Known rows, with every step that occurs:
M/K: [ -8.3  -9.7  -7.7   3.7  14.0   0.7   7.8  11.7   2.6  23.2   0.3  11.6
   1.4 -18.5   2.4   5.5   0.5  -4.6  13.0]
J/K/H/R/M/Z: [ 14.3 -39.2 -13.9   6.0  19.2  -9.2   4.1   6.5  28.6  58.9  15.6  21.3
  -3.0 -17.7   4.1 -11.3  -7.1  -0.8   7.2]
M/Z: [ 10.0 -44.7  -2.7   2.2  15.0  -9.2  14.8   2.5  16.3  19.4   2.8  12.2
  -1.1 -13.6   1.2  -3.3   6.3  -2.9  10.3]
J/Z/M/K/H/R: [ 20.0 -26.9 -20.6   8.4   6.2   5.0 -23.3   9.5  16.7  46.3   1.7  22.5
   0.8 -25.0   6.3 -11.6 -29.3   0.2   4.5]
K/M: [  3.1  -0.6 -10.8  10.3  31.9  10.7 -10.6   3.2  21.2  46.7   1.9  20.8
  -5.1 -30.8  -1.9   2.0 -13.6   1.0   4.7]
X/H: [ -0.5 -38.4  -7.8  22.3   9.6  -1.3  -5.7   2.4  11.4  35.3   9.1   9.8
 -10.8 -11.8   5.2   2.4  -1.6  -1.0   0.7]
J/Z/M: [  8.0 -14.9  -7.2  13.1   4.9  -1.3  12.4  -0.9  25.8  51.2  16.3  11.2
  -1.5 -28.5   2.6  -7.7 -11.8   4.5   4.9]
H/R: [  8.7  -5.3  -3.6   4.6  13.4  10.2 -25.8   4.1  10.6  16.0   1.1  27.5
  -1.9 -18.9   5.9   0.8 -31.1  -1.1   5.7]
J/K/M/R: [  4.2 -15.8 -15.5  10.4  25.2  10.4 -13.2  11.9  21.8  71.7 -11.6  29.9
  -4.2 -27.7   0.7  -0.5 -25.8  -4.7   3.1]
K/J/Z/M: [  1.8 -12.8  -7.3  13.1  -3.1  -0.7  13.5  -2.0  27.3  63.7  11.5  10.1
  -1.4 -32.1   2.1 -15.5 -12.5  -0.9   1.4]
R/M/K/J/Z: [ -2.3 -30.5  -1.7   4.9   6.5  -9.5  18.5   5.1  25.4  66.0  13.0   0.0
   0.6 -18.4   3.6 -18.2  -4.6 -10.8   1.6]
M/R/H/X: [  2.9 -29.7  -4.3   6.6  21.0   7.4 -22.0   4.2  -3.2  50.2  -1.5   3.0
  -6.9 -13.9   3.7  10.5 -14.2   8.1   7.7]
J/Z/M/R/H/X: [  7.9 -32.8  -6.6   8.8  16.8   4.1 -15.0   3.2   4.2  69.6   7.4   1.2
  -5.2 -17.9   4.6   5.0 -15.8   9.5   5.8]
Z/M/R/H: [  4.3 -42.8 -14.7  18.7   6.6   7.2 -17.1   6.6  11.2  61.5  -8.3  29.1
 -11.7 -23.3   8.9  -0.5 -10.5   4.6   5.4]
J/K/H: [  1.1 -41.2 -22.8   9.0  15.5   1.2  -3.0   9.7  13.6   4.5 -15.5   6.6
  -2.2 -18.7  -3.3 -11.0  -8.0   1.9   9.3]
X/H/R/M: [  3.7  -5.4  -7.4  19.0  20.3   4.2 -23.6   2.9  24.6  73.3  24.4  28.7
 -13.1 -17.8   8.9   1.5 -23.1   1.1   0.6]
K/M/R/H/X: [  5.1 -25.2  -8.2   7.8  25.9   9.5 -24.5   4.6   1.0  65.2   1.0   5.5
  -6.9 -19.1   2.8   9.6 -16.1   8.6   6.2]
X/H/R: [ 10.4 -22.0  -9.0  15.5   8.6   5.9 -27.3   4.5  12.7  39.1  11.1  25.1
  -6.2 -15.9   9.3  -0.8 -27.2  -1.4  -0.5]

Rows:
[ -3.8  -3.7 -13.0  12.4  16.6   0.4  -6.1  12.6  13.9  72.6  20.5  22.6
  -4.3 -19.7   8.3   3.2 -10.5  -3.5   6.8]	X/H/R/M/K
[  4.4 -50.7 -14.0  17.8   0.9   3.3 -10.7   5.9  16.6  77.0  -6.0  23.7
  -9.9 -24.1   9.3 -10.4 -10.9   0.3   1.5]	K/J/Z/M/R/H
[ 14.8 -38.9  -7.9  10.8  17.1  -9.4   1.2   3.3  27.4  68.8  23.2  23.2
  -6.8 -15.2   7.2  -5.8  -4.9  -1.8   4.0]	X/H/R/M/Z
[  2.5   6.0  -3.3  11.5  24.2   7.3 -22.6   2.7  23.1  57.7  17.9  30.2
 -10.4 -19.8   6.5   2.5 -25.9   1.5   4.9]	H/R/M
[ -1.5 -35.5  -1.1   2.5   3.0  -9.0  19.7   5.4  20.9  50.6   7.0  -2.5
   3.4 -18.1   2.7 -18.4  -3.8 -11.7   2.4]	M/K/J/Z
[  2.3 -36.0  -5.4   9.2   2.7  -9.9  10.4   6.0  27.0  82.6  19.4   3.9
  -0.2 -18.3   7.1 -20.4 -10.9 -11.3  -2.7]	X/H/R/M/K/J/Z
[-18.2   2.9 -10.6   8.4  -6.7   4.7   9.3   5.3  11.6  59.2  -6.2  13.3
  -0.4 -32.3   1.4 -13.0  -4.9 -11.2   4.1]	Z/M/K/J
[  2.4 -43.8 -18.8  15.0  20.2   6.8 -15.3  11.4  14.4  66.5  -7.6  27.2
  -8.8 -23.2   6.4  -2.8 -11.4   2.2   4.3]	J/K/M/R/H
[ -7.2   3.0 -14.4   9.6   6.3   2.7  11.2   9.7   8.3  47.4   7.1  16.9
   1.5 -29.2   2.8   2.8  -2.9  -0.5  11.7]	Z/M/K
[  9.8 -17.7 -10.8  12.3  24.9  13.4 -23.6   8.1  20.0  71.3 -14.7  32.4
  -8.4 -26.9   1.8   3.7 -25.6  -4.6   2.4]	K/M/R
[ 14.6 -35.6 -10.3   4.9  25.2  -4.7  10.3   3.4  24.8  50.7   7.7  17.6
  -1.1 -24.1  -0.3  -5.1   2.0  -1.9   6.9]	K/M/Z
[  4.5  -7.1 -14.5  12.4  23.6   5.6 -22.2   6.4  25.6  58.6  12.5  27.0
  -9.2 -21.2   4.8  -5.4 -26.4   2.6   4.8]	J/K/H/R/M
[  6.6 -14.9  -9.7  15.8   6.7  11.0 -15.4   5.2  17.1  63.6 -12.3  32.2
  -8.2 -27.4   3.9   2.8 -24.5  -1.3   4.4]	Z/M/R
[-15.7  -3.9 -10.2  12.2  -0.3   2.4  -3.3   7.2  15.6  80.7   4.6  17.2
  -4.9 -25.5   5.7 -13.0 -10.0 -13.4  -0.3]	X/H/R/M/K/J
[  8.9 -33.3 -15.3   3.0  25.4  -7.6  20.8   7.2  26.8  51.5  10.6  14.9
   2.9 -24.7  -1.5  -9.0   1.7  -1.9   7.7]	J/K/M/Z
[ 14.8 -24.1 -18.4   6.6  10.5   8.5 -30.5  10.5   9.6  27.1  -7.3  24.6
  -0.8 -21.4   5.4  -6.2 -27.5  -1.4   6.6]	M/K/H/R
[  8.7  -8.2 -11.0  13.7  22.9   7.5 -29.4   3.8  24.2  58.1  10.5  28.5
 -11.9 -20.5   5.5  -2.6 -26.1   2.6   4.3]	K/H/R/M
[-19.4  -5.7  -5.8   4.3  -1.1   3.3   6.7   6.6   7.6  42.0 -10.8   9.8
  -0.3 -24.8   0.9 -11.0  -2.7 -14.1   5.0]	M/K/J
[ 15.3 -17.6 -21.7   9.3   6.7   9.5 -28.5   9.5  12.4  38.9  -3.1  27.4
  -0.8 -26.6   5.7  -7.4 -29.2   0.5   6.0]	Z/M/K/H/R
[ 14.0 -30.5  -5.1   5.8  19.5  -7.6   2.0   3.2  26.2  58.0  18.4  24.2
  -4.8 -16.5   5.6  -5.0  -6.7  -1.6   7.1]	H/R/M/Z
[  4.2 -34.2 -21.8  12.7  17.0   1.8 -11.6  10.6  13.5  40.9  -6.7  12.4
  -7.1 -20.4   0.7  -4.8  -3.1   0.0   9.8]	R/M/K/H
